In the rows, zero is written as 128.
Known rows, with every step that occurs:
vope -> lemi -> torur -> vezud: [ 87 127 138 113 113 123 123 141 115 107  51 117 164 128 121 154 146  95
 100 146 124 179 156 133 126 115]
vezud -> gubi -> vopot -> torur -> lemi: [144  58 118 147 153 193 144 156  46 172 176 131  96 148  93 111  68 137
 146 148 196 103 126 138 117 103]
vope -> lemi: [ 87 117 113 118 163 103 148 139 136 105 122 126 128 123  80 144 133 105
 112 148  93 117 153 158 106  89]
vope -> lemi -> torur -> vopot: [ 78 137 117 115 135 144  98 110 158  94  77 122 136 140  82 163 171 106
 132 106  58 179 114 153 130  95]
lemi -> torur -> vezud -> gubi -> vopot -> pena: [164  75 145 170  66 109  87 117  78 188  98 128 108 145 200 105 126 136
 144 152 151 160 150 121 158 167]
lemi -> vope: [145 121 138 160 143  95  99  81 156  71 133 105 117 116 110 113 125 132
  91 129 105  92 101 127 129 122]
torur -> vopot -> pena -> vezud -> gubi: [146 141 125 113  90  82 169 142 169 165 148 167  94 143 187 119 146 120
 158 124  65  80 118 132 136 149]
pena -> vezud -> gubi: [154 135 149 132 125  83 156 141 112 133 156 143 138 141 158 108  96 111
 135 150  96 101 120 125 101 121]
pena -> vopot -> torur -> vezud -> gubi: [143 100 123 105 149 145 144 141  92 174  79 163 165 117 180 121  91 113
  98 132 185  98 141 110 105 166]
lemi -> torur -> vopot -> gubi -> vezud: [149 136 105  96 149 137  92 118 161 108  92  56 130  93  80 145 123 142
 141  65  99 170 102 164 130 108]
vezud -> gubi -> lemi: [ 98 175 137 162 115 132 105 143  79 140 180 164 139 140 119 118 128 139
 148 159 133 122 167 119 121 112]
gubi -> lemi -> torur -> vezud: [ 96 192 159 126 108 147 101 128 108 101 101 132 165 139 120 149 157 145
 108 130 174 193 152  99 129 139]
vezud -> gubi: [130 134 147 165 124  89 116 125  83 137 157 149 109 142 110 111 103 122
 128 147 113 100 151 141 118 102]
lemi -> torur: [138 138 161 139 126 118  90  70 123  89 107 106 119 152  58 140 115 128
 102 129 146 162 117 156 124  94]
gubi -> vopot: [151  75 121 159 191 118 106 112 121  97 162 115 103 151  85 108 137 164
 120 126 118 136 101 140 108 117]
torur -> vopot -> gubi -> lemi: [ 68 185 122  95 155 136 169 175 176 103 158 118 135 110  86 146 181 155
 129  77 117 145 137 124 143 124]
gubi -> vopot -> torur: [145  40 111 137 193 174 123 109 122 117 138 132 101 141  69 105  96 154
 116 121 168 125 100 139 101 134]
torur -> lemi -> vope: [146 141 139 153 146 109 142 108 130  81 164  83 104 127  97 137 117 125
  96 141 147  76 107 133 136  92]
torur -> vezud: [115 145 148 134 145  87 144 143 119  97 115 125 129 140 120 124 138 147
  85 128 130 109 140 117 109 134]
vopot -> pena -> vezud -> gubi -> lemi: [135 165 135 113  80 102 176 151 135 177 179 171 124 129 188 123 124 118
 165 169 138  92 169 119 133 148]
torur -> vopot -> gubi -> lemi -> vope: [ 91 171 113 117 143 136 135 148 197  79 145  99 145  83 134 130 181 143
 118  78  99 138 110  99 163 144]
torur -> vopot -> pena: [118 138 125 129 125  90 146 103 190 121 136 143  64 153  99 141 168 147
 123 104  91  82 120 156 147 130]
lemi -> torur -> vopot -> gubi: [109 137 147  99 131 122 132 124 172  99  95  86 121 131  69 148 145 127
 111  63 125 185 107 156 159 109]

Rows:
[ 73 119 120  81 131 132 149 149 177 110  67  94 143 104  87 165 161  89
 121  83  96 195 137 161 151  97] : vope -> lemi -> torur -> vopot -> gubi
[142  91 109  88 204 153 150  82 153 115  97 136 135 128  90 146  97 122
  92 114 190  99 111 150  94 130] : pena -> vopot -> torur
[117 205 136 123  93 160  98 132 126 131 143 162 175 151 171 145 159 122
 172 116  77 188 104  96 126 134] : pena -> vezud -> gubi -> lemi -> torur -> vopot
[173  43 117 122 156 162 146 141 106 166 149 156 133 134 162  89  66 124
 153 139 143 123  97 120  92 146] : pena -> vezud -> gubi -> vopot -> torur
[114 158 130 188 107 131  75 109 104 127 173 145 148 105 166 105 127 126
 142 156 107 108 141  96 142 136] : vezud -> gubi -> lemi -> vope
[102 172 138 177  87 122  91 147  89 130 139 153 171  99 216 102 145 131
 121 154 119 115 149  59 138 167] : torur -> vezud -> gubi -> lemi -> vope
[111 119  81  78 144 151 109 145 164 124  61  66 156  71  91 162 144 109
 155  86  74 183 129 168 126 103] : vope -> lemi -> torur -> vopot -> gubi -> vezud
[118 144 152 155 113  87 130 155  67 145 123 154 140 133 164 103 119 128
 111 147 115 103 162 105 117 138] : torur -> vezud -> gubi
[143 129  87  95 182 116 128 155 162 113 130  75 118  81  81 130 135 156
 138  71  79 114 114 155 112 117] : torur -> vopot -> gubi -> vezud
[147 165 152 115  46 129 135 114 127 176 142 152 137 143 187 144 116 112
 168 166 163 153 158 127 149 141] : vopot -> pena -> vezud -> gubi -> lemi -> torur
[129 147 169 134 113 110 107 108 112  93  76 112 140 147 111 136 135 131
  89 126 158 169 132 124 129 127] : lemi -> torur -> vezud
[136  50 119 126 180 167 138 143 112 124 106 137 124 133 123 100 113 161
  97 124 177 129 113 104 103 166] : gubi -> vopot -> torur -> vezud
[193  70 118 114 152  88 168 125 177 132 161 118  89 146 155 115 133 141
 135 141 119 105 101 138 123 152] : gubi -> vopot -> pena -> vezud
[175  62 113 114 157 181 184 172  71 172 179 134 124 145 140 109  60 119
 156 147 178 109  97 125 101 112] : pena -> vezud -> gubi -> vopot -> torur -> lemi
[139 104 128 129 149 178 157 108 129 102 135  94  96 117  82 129  74 116
  90 135 196  72 104 135 130 103] : vopot -> torur -> lemi -> vope
[ 83 200 135 127 127 169  77  93 151  85 128 136 145 153  76 161 187 150
 139  99 113 190 110 120 135 122] : gubi -> lemi -> torur -> vopot
[119 120 136 105 163 175 191 137 105 119 144 114  91 148  35 147  79 126
 100 137 220  78 131 155 112  84] : vopot -> torur -> lemi
[100 132 125 146  89 186 111 145  92 156 115 171 172  91 201  94 104 128
 122 154 172 104 152  63 133 186] : vopot -> torur -> vezud -> gubi -> lemi -> vope
[ 84 128 147 140  75 118 106 151  70 155  62 141 171 122 167 134 122  78
 124 165 108 178 177 123 128 117] : vope -> lemi -> torur -> vezud -> gubi
[124 195 130  80  89 141 148 107 208 124 129 144 127 151 149 165 185 137
 156 107 119 164 109 116 150 154] : gubi -> lemi -> torur -> vopot -> pena -> vezud
[ 96 120 136 121 126 129 108 101 133  98  83 114 139 132  72 160 127  92
 117 145 112 173 145 165 122  79] : vope -> lemi -> torur
[153 151 128 133  65 104 146 122 163 158 167 147 137 102 230 109 124 109
 158 169 124  81 141  96 150 169] : vopot -> pena -> vezud -> gubi -> lemi -> vope
[158 143 144 114  62 100 131 101 162 158 110 150 112 156 185 135 140 105
 160 117  91 137 111 138 151 140] : lemi -> torur -> vopot -> pena -> vezud -> gubi
[153  72 127 166 101  88 127 154  83 188 141 148  91 134 202  90 134 146
 139 153 128 100 156 113 147 172] : torur -> vezud -> gubi -> vopot -> pena
[166  50 108 173 141 193 110 125  68 154 165 112 107 121 142  97  70 124
 137 149 170  89  95 114 137 121] : vezud -> gubi -> vopot -> torur -> lemi -> vope
[189 108  83  73 212 105 142 128 154 126 116  58 159  69 106 148 102 133
 115 100 145 110 124 166  97 115] : pena -> vopot -> gubi -> vezud
[ 87 181 142 154 106 124 123 178  67 152 152 166 160 125 167 116 144 140
 133 154 137 123 179  89 120 148] : torur -> vezud -> gubi -> lemi
[ 87 202 136 154  96 164  55 112 101 135 139 162 149 155 122 143 169 135
 165 118  97 183 130 112 141 121] : vezud -> gubi -> lemi -> torur -> vopot
[164  65 118 149 153  89 127 105 149 134 163 121  63 146 106 112 138 153
 129 138 136 102 131 156 142 139] : gubi -> vopot -> pena
[148 149 122  90 134  79 186 122 214 118 138 142  87 144 147 141 161 136
 131 101  78  85 100 143 130 149] : torur -> vopot -> pena -> vezud
